Each row comes from the steps of one walk. Every step used is in the known rows, and no mark comes twice. Write the walk behind each row, first mark first.
Known rows:
n > m: [-19  25   4  -1  19  -3  37  -2  45  22   2 -28 -17  42  -6   0 -22 -10
  -9 -16  25 -32   2  29  10  27  18 -45 -10  19 -28  -3 -52   0  -1 -15
  17 -46   6]
u > v > n > q: [ -6 -16 -17   7   9 -19 -12  -8   8  57  10 -25 -12  23  23   7 -46  13
 -20   4  57 -64 -42  25  13   3  63 -34   0   1  16 -12  -9 -28   8   7
  72 -29  -9]
u > v > n > m > s: [-21 -15  -7  16   4  -3   1  16  31  42  26 -16 -15  33  13  23   3 -16
  13   1  36 -41 -45  42   9  35  65 -31  -3  19 -16  -6   7  -2  13  20
  62 -41   2]
m > g > v > n: [ 13  -1   1 -23  42   6  15   1  11  45   5 -28 -22  47  14  50  12 -18
 -30 -20  10 -42 -17  38  12  42  47 -37  -4 -14 -26   8 -56 -13   0  -1
  19   4 -29]
u > p > g > m > s: [ -37  -54   -4    7  -18    7    4  -23    9   33   18  -19  -44   54
   36   31   30  -37  -19   21   25  -40  -31    5  -12   66   60  -60
  -58   -4  -67 -100  -10   20  -16  -15   46  -62   -8]
v > n > m > s: [  0 -17  -3  -7  32 -10  14   8  38  42  22 -33 -19  41  13  38   8 -11
  -3 -16  31 -28 -23  50  13  37  48 -45  -7  27 -31   7 -26   7   8  12
  25 -39 -14]
n > m > u > v: [-52  32  -4  29   0   6  21  11  38  10  25 -21 -35  31 -13 -19 -31 -14
  10  29  19  -5 -18  23  -1  19  46 -22   5  12 -19 -38 -16   2   0   2
  35 -39  29]
n > m > g: [-15  -8  -1   5   9  -3  27  -7  25  12   0  -5 -32  51   5  26  14 -12
 -21  -4  32 -32 -12  28  16  52  33 -53 -17  10 -26 -15 -68   7  -1  -6
  24 -30  -4]
m > g > v: [-11  11   8  -7  16  18  29 -12  19  33   5 -25 -34  52  10  43  13 -29
 -24  -5  15 -37 -15  19  12  55  34 -43 -23 -12 -42 -17 -66  -9 -12 -20
   7   1 -19]
q > n > m > g: [-44 -14  -7  14  30  15  20   4  44  39  10 -13 -45  53   8  20  21 -24
 -28  -5  26 -34  -9  36  21  66  19 -52  -9   7 -21 -10 -77 -14   0 -18
   3 -11  -9]
u > v > n: [-22  11   1   9  14 -11   5   6  16  32   3 -18 -12  22  20   5 -25 -11
  -6 -13  20 -49 -40  21   0  15  59 -17   6 -13  -3 -14 -10 -16   5   8
  75 -28  11]
p > s > m > g > v > n: [ -8 -14 -15 -21  35  11   5 -25  -1  24  13 -23 -35  51  21  31  19  10
 -21  -8  11 -34  -9  52  15  55  39 -44 -31 -23 -47 -15 -39  21   5 -16
  18  -3 -47]
s > m: [-19  39   9 -12  14  17  32 -38   9  16 -12 -10 -43  31  24   4 -39  -6
   2 -12  25 -31  -8  30  -3  37  15 -58 -27  -7 -52 -34 -46  15 -11 -16
  23 -32   2]
s > m > u > v > n: [-25  32  -6   2  20   4   3 -16  -2  15  12  -4 -47  11  23  -7 -49   1
  12  16  11 -13 -30  43 -15  13  58 -31   7 -16 -25 -49  -3  15   0  22
  52 -20  13]
g > m > u > p: [-32 -16   0 -15  14  12  43 -20  33  19  28 -39 -44  34   5  -5 -27 -30
 -25  25   7  -1   1  17 -17  27  49 -58 -19  -9 -47 -89 -19   8 -10 -20
  15 -31  14]
s > m > g > v > n: [ 19  17  -2 -35  39  21  17 -31  -9  33  -6  -7 -35  41  30  42  -5  -7
 -14 -18  18 -43 -11  56   3  50  37 -56  -5 -15 -42  -3 -54   7  -1  -1
   9   2 -36]
p > n > m > u: [-38  44   0   9  15 -11  31  25  45   6  50 -15 -31  40  -1  16 -22 -24
  -3  20  -4  18 -30  23  14   4  21 -17  -3   8 -48 -54 -20  24  -4  -5
   3 -46  13]
v > n: [ -1   7   4 -17  41 -13  20   2  23  29  -3 -31 -15  29  17  21 -21  -9
 -26 -29  14 -37 -18  33   7  16  42 -32  -1  -3 -16   2 -42 -10   1  -4
  40 -27  -3]
p > n: [-31  38  13   2   0 -12  25  12  29  16  29 -11 -20  36  24  31 -18 -32
 -18  -5   3 -17 -46   4  14  16  21 -19 -25 -18 -50 -49 -22   3 -11 -17
  32 -43   7]
u > p: [-13   0   3   6  27   2  36 -21  22  25  -8 -40 -36  36  15   8 -13 -20
 -32  15  22 -39  11   6 -14  48  48 -41 -21  -9 -38 -42 -46 -13  -9 -16
  47 -32  11]
n > m > g > v: [ -3  12   1  -7  21  18  35  -9  32  32   8 -25 -26  59  -8  30  15 -20
 -15  -6  23 -35   1  34  19  52  23 -47  -8  15 -38   4 -65  -4  -2 -17
  -7 -14 -19]
u > p > n: [-21  13   3  10  11 -10  29  -3  19  18  22 -22 -29  40  28  23 -10 -36
 -29  24   9 -27 -25  -4  -5  33  40 -21 -22 -22 -55 -69 -10   0  -9 -15
  50 -39   9]
v > n > m: [  8   6  -2 -14  46 -16  23   7  40  28   3 -31  -4  36  -2   8 -18   0
 -16 -28  22 -34  -4  44  10  11  33 -39  12  17 -10  22 -42  -4  12   3
  29 -40  -2]
g > m > u: [-41   5  11 -20   3  16  39  -8  42  19  33 -29 -39  33   0   1 -33 -27
  -9  -6   3   6 -24  24   0  11  27 -54 -21  -3 -42 -68 -28  12 -10 -24
  -5 -34  12]

Which walk is each row?
[  5  -9 -16  -2  67 -14  29   3  31  22  14 -47 -33  33  -6   2 -18  -2
 -30  28  14  -6  24  43 -16  22  65 -33  21  11 -17 -24 -35   4  10  12
  26 -32   9]	v > n > m > u > p
[-35 -28  13 -18 -18  22  31 -11  41  39  32 -25 -32  42  19  33   0 -38
   0 -15  28 -23 -50  22  10  44  32 -72 -49   5 -60 -60 -10  13 -10 -25
  12 -42  -4]	g > m > s
[ 27 -28 -16 -23  37  -4  -2 -14   2  67  11 -34 -23  49  19  52  -7   9
 -41  -3  48 -59 -21  40  23  28  52 -56  -7   1  -6   4 -58 -24   1  -3
   7   1 -48]	m > g > v > n > q
[ 10  26   6 -27  55   8  27   1  33  46   6 -54  -5  39   2  23 -21 -16
 -20 -31   8 -42  -4  35   8  18  32 -29   8  -7 -26  20 -43 -20  -1 -12
  17 -11 -18]	g > v > n
[-21 -10 -21  12  16 -14 -15   0   5  49  27 -29 -36  19  15   5 -55  14
 -18  30  45 -30 -36  30   4  -6  72 -29   8   1  14 -38 -10 -14   3  15
  49 -22   0]	m > u > v > n > q
[-21  21  -4   0  34  18  34 -42   1  10   1 -28 -73  28  19  -4 -41 -11
 -13  43  19  -5  18  26 -31  48  48 -54 -19 -15 -59 -80 -39  21 -12  -4
  19 -21  11]	s > m > u > p
[ -29   21  -12   23   19    0    3  -41  -24   -3   -7   -8  -81   39
   32    1  -20   -4  -18   54    7  -12   13   13  -32   56   53  -39
  -31  -18  -59 -100  -47   33  -19    1   33  -42    7]	s > m > u > p > g
[ 36 -10 -21 -36  35  13  -2 -48 -18  59   1 -16 -37  44  32  43 -27  19
 -25   0  55 -60 -15  60  17  34  40 -74 -12  -3 -25  -7 -50  -1   1   2
   4   2 -54]	s > m > g > v > n > q
[-33   2  -6  -1  39  38  30   4  55  58  20 -31 -36  62  -4  24  20 -31
 -22  -9  21 -39   3  43  23  69  11 -48   4   9 -33  10 -77 -26  -1 -30
 -25   6 -25]	q > n > m > g > v
[-45 -24   6   1 -34   6   2  -9  16  31  25  -5 -38  51  30  33  21 -33
  -4  -6  19 -29 -55  11   9  50  39 -58 -61   2 -63 -80 -18  22 -16 -18
  26 -62 -11]	p > g > m > s
[-21  23 -15  21  41   6  19  -6  23  24  18 -49 -46  57 -13   0   4 -14
 -21  48   0 -14  32  17 -13  49  48 -21   0   9 -47 -45 -50   5 -11  -9
   2 -38  -3]	n > m > u > p > g > v
[ 11  -2  -1 -20  44  16  26   8  51  59  26 -51 -11  51  -2  42  11 -20
   2 -19  24 -33  -9  56  21  39  38 -43   4  26 -42  27 -27  -4   7   1
  -1 -22 -29]	g > v > n > m > s
[  8 -18  -8  -9  34 -19  13   3  16  20   2  -5 -16  46  12  34  14  -2
 -27 -19  26 -37 -17  48  14  34  47 -45   2  12  -9   6 -57   3  12  13
  34 -26 -13]	v > n > m > g
[ -28   38   -3    4   22    4   25  -23    1    2   32   -9  -65   29
   35   15  -38  -26  -10   54    0   10  -13   19  -24   31   40  -35
  -19  -24  -75 -105   -3   32  -15    0   25  -32   11]	s > m > u > p > n
[-60  17  -5   6  18   8  18 -25  16  -2  27 -29 -66  35   6  -7 -25   8
  -4  27   6  12  -1  31  -3  38  31 -40 -43 -16 -60 -70 -36  36  -8 -26
   6 -30   0]	p > s > m > u
[-56   2 -18  15  13  -5  -7  -7   2   6  30 -17 -45  21  17 -16 -29  18
   4  29   6  -5 -27  42  -4  21  63 -18 -16 -25 -26 -58   5  25   8   2
  59 -27   3]	p > s > m > u > v > n
[-51  -5 -10   8 -12 -14 -19  13   3  16  30   0 -28  27  18  -3 -17 -13
  -5   9  -6 -17 -57  19  -8   0  64 -24  -8 -15 -14 -78   9  12  -4   8
  60 -51   9]	p > g > m > u > v > n
[-21  -2   5   6   7  11  29   0  44  34  19 -29 -33  50   6  30   4 -23
   3  -1  37 -23 -18  32  14  49  34 -54 -27  28 -47 -19 -38  11  -3  -8
  14 -44  -3]	n > m > s
[-61  29   4  28  -4   6  15   7  23  17  20 -19 -47  25   1  -6 -32 -20
   0  27  10  -8 -32   7  -7  22  54 -18  -8 -11 -22 -58 -19  -4 -10  -3
  46 -24  29]	m > u > v
[-41 -38 -11  19  26 -11  22 -16  28  18  11 -56 -31  46  10   0  11  -6
 -38  26  17 -32  14   3  -1  58  52 -30 -43 -13 -43 -54 -34  -1  -2 -33
  54 -39   1]	u > p > s
[ -6  29   6 -19  15  39  30 -40   0  28  -3  -5 -51  49  22  34  -9 -16
  -8  -4  23 -36  -9  37   5  62  21 -60 -27 -16 -60 -27 -60  10 -12 -14
  -4   1 -25]	s > m > g > v
[-20 -28 -16  -2  23  23  22 -49  -3  24   9 -30 -53  59  21  19  25  -4
 -27  38  19 -39  20  30  -2  89  47 -52 -48 -26 -70 -59 -39  18  -4 -29
  24  -9 -32]	u > p > s > m > g > v
[-32  18  -2  14  23 -12  28   7  19   9  43 -26 -51  35  19  25 -16 -37
 -27  50  -8   9 -22   1 -15  26  52 -16 -16 -23 -56 -94 -11   9 -13  -5
  32 -32  17]	m > u > p > n
[-31   3 -15  33  30 -17   9  -6  11   5   8 -29 -55  49  -1  -3   3  -4
 -26  50  12 -10  22  12 -17  44  54 -27 -12  11 -36 -66 -54  15  -9   1
  29 -56  12]	n > m > u > p > g
[-80  14 -11  29  -8  11   5 -19  10   0  30 -16 -59  27  11 -27 -30   4
  14  43   8   1 -25  23  -3  35  48 -24 -37 -22 -47 -81  -2  29  -4 -14
  45 -29  15]	p > s > m > u > v
[-52 -30 -13  24  35  -8  22  -8  28   6  28 -60 -55  41  -3  -4   3  -4
 -36  54   2   1  17   7 -10  47  65 -23 -34 -19 -44 -80 -34   8  -5 -28
  31 -31  10]	m > u > p > s
[ -59  -54  -12    0   12    3   30  -16   38   10   47  -54  -42   43
   -3  -13   -4  -15  -30   39   -1    5    1   12   -6   34   53  -48
  -41  -20  -50 -100   -7   15   -4  -40   20  -39    4]	g > m > u > p > s
[ -75    6   -3   23  -40    2   -6    2    8    8   31    2  -39   32
   11  -12  -14  -23    2   22    0  -12  -53    2   -5   18   52  -28
  -28  -15  -33 -101    1   15  -16  -12   48  -55   19]	p > g > m > u > v
[ 19  28  -2 -27  58   4  34   4  50  47   8 -52   5  45 -12  11 -18  -7
 -10 -32  16 -39   7  51  15  15  23 -33  20  18 -23  43 -38 -16   9  -5
   3 -24 -18]	g > v > n > m
[ -6  14  -6  -8  56 -13  25  15  39  19  21 -37 -26  32 -11   5 -26   3
 -14  -4   7   0   1  50   3   6  43 -30  20  17 -15  -3 -42   6   7  10
  10 -31   5]	v > n > m > u
[-26 -31 -20 -13  -3  -5  -7  -7  16  50  46 -25 -22  19  15  -5 -59   3
 -12  16  42 -27 -53  38   8 -17  63 -52   2   2   7 -58  18 -10   4   2
  38 -31  -5]	g > m > u > v > n > q
[-15  11  -5   1  -3 -19   6  -6  19  42  37 -18 -21  37  27  32 -39 -11
 -25  11  40 -33 -48   8  23   2  21 -39 -29  -3 -32 -47 -20  -5  -8 -19
  24 -43 -15]	p > n > q
[-34  13  -2  14  21  -8   2  18  15  26  20 -22 -32  17  10   2 -32 -10
  -6  13   6 -14 -36  27  -6   6  69 -11  14 -13  -5 -37 -10  -7   1  16
  58 -21  20]	m > u > v > n
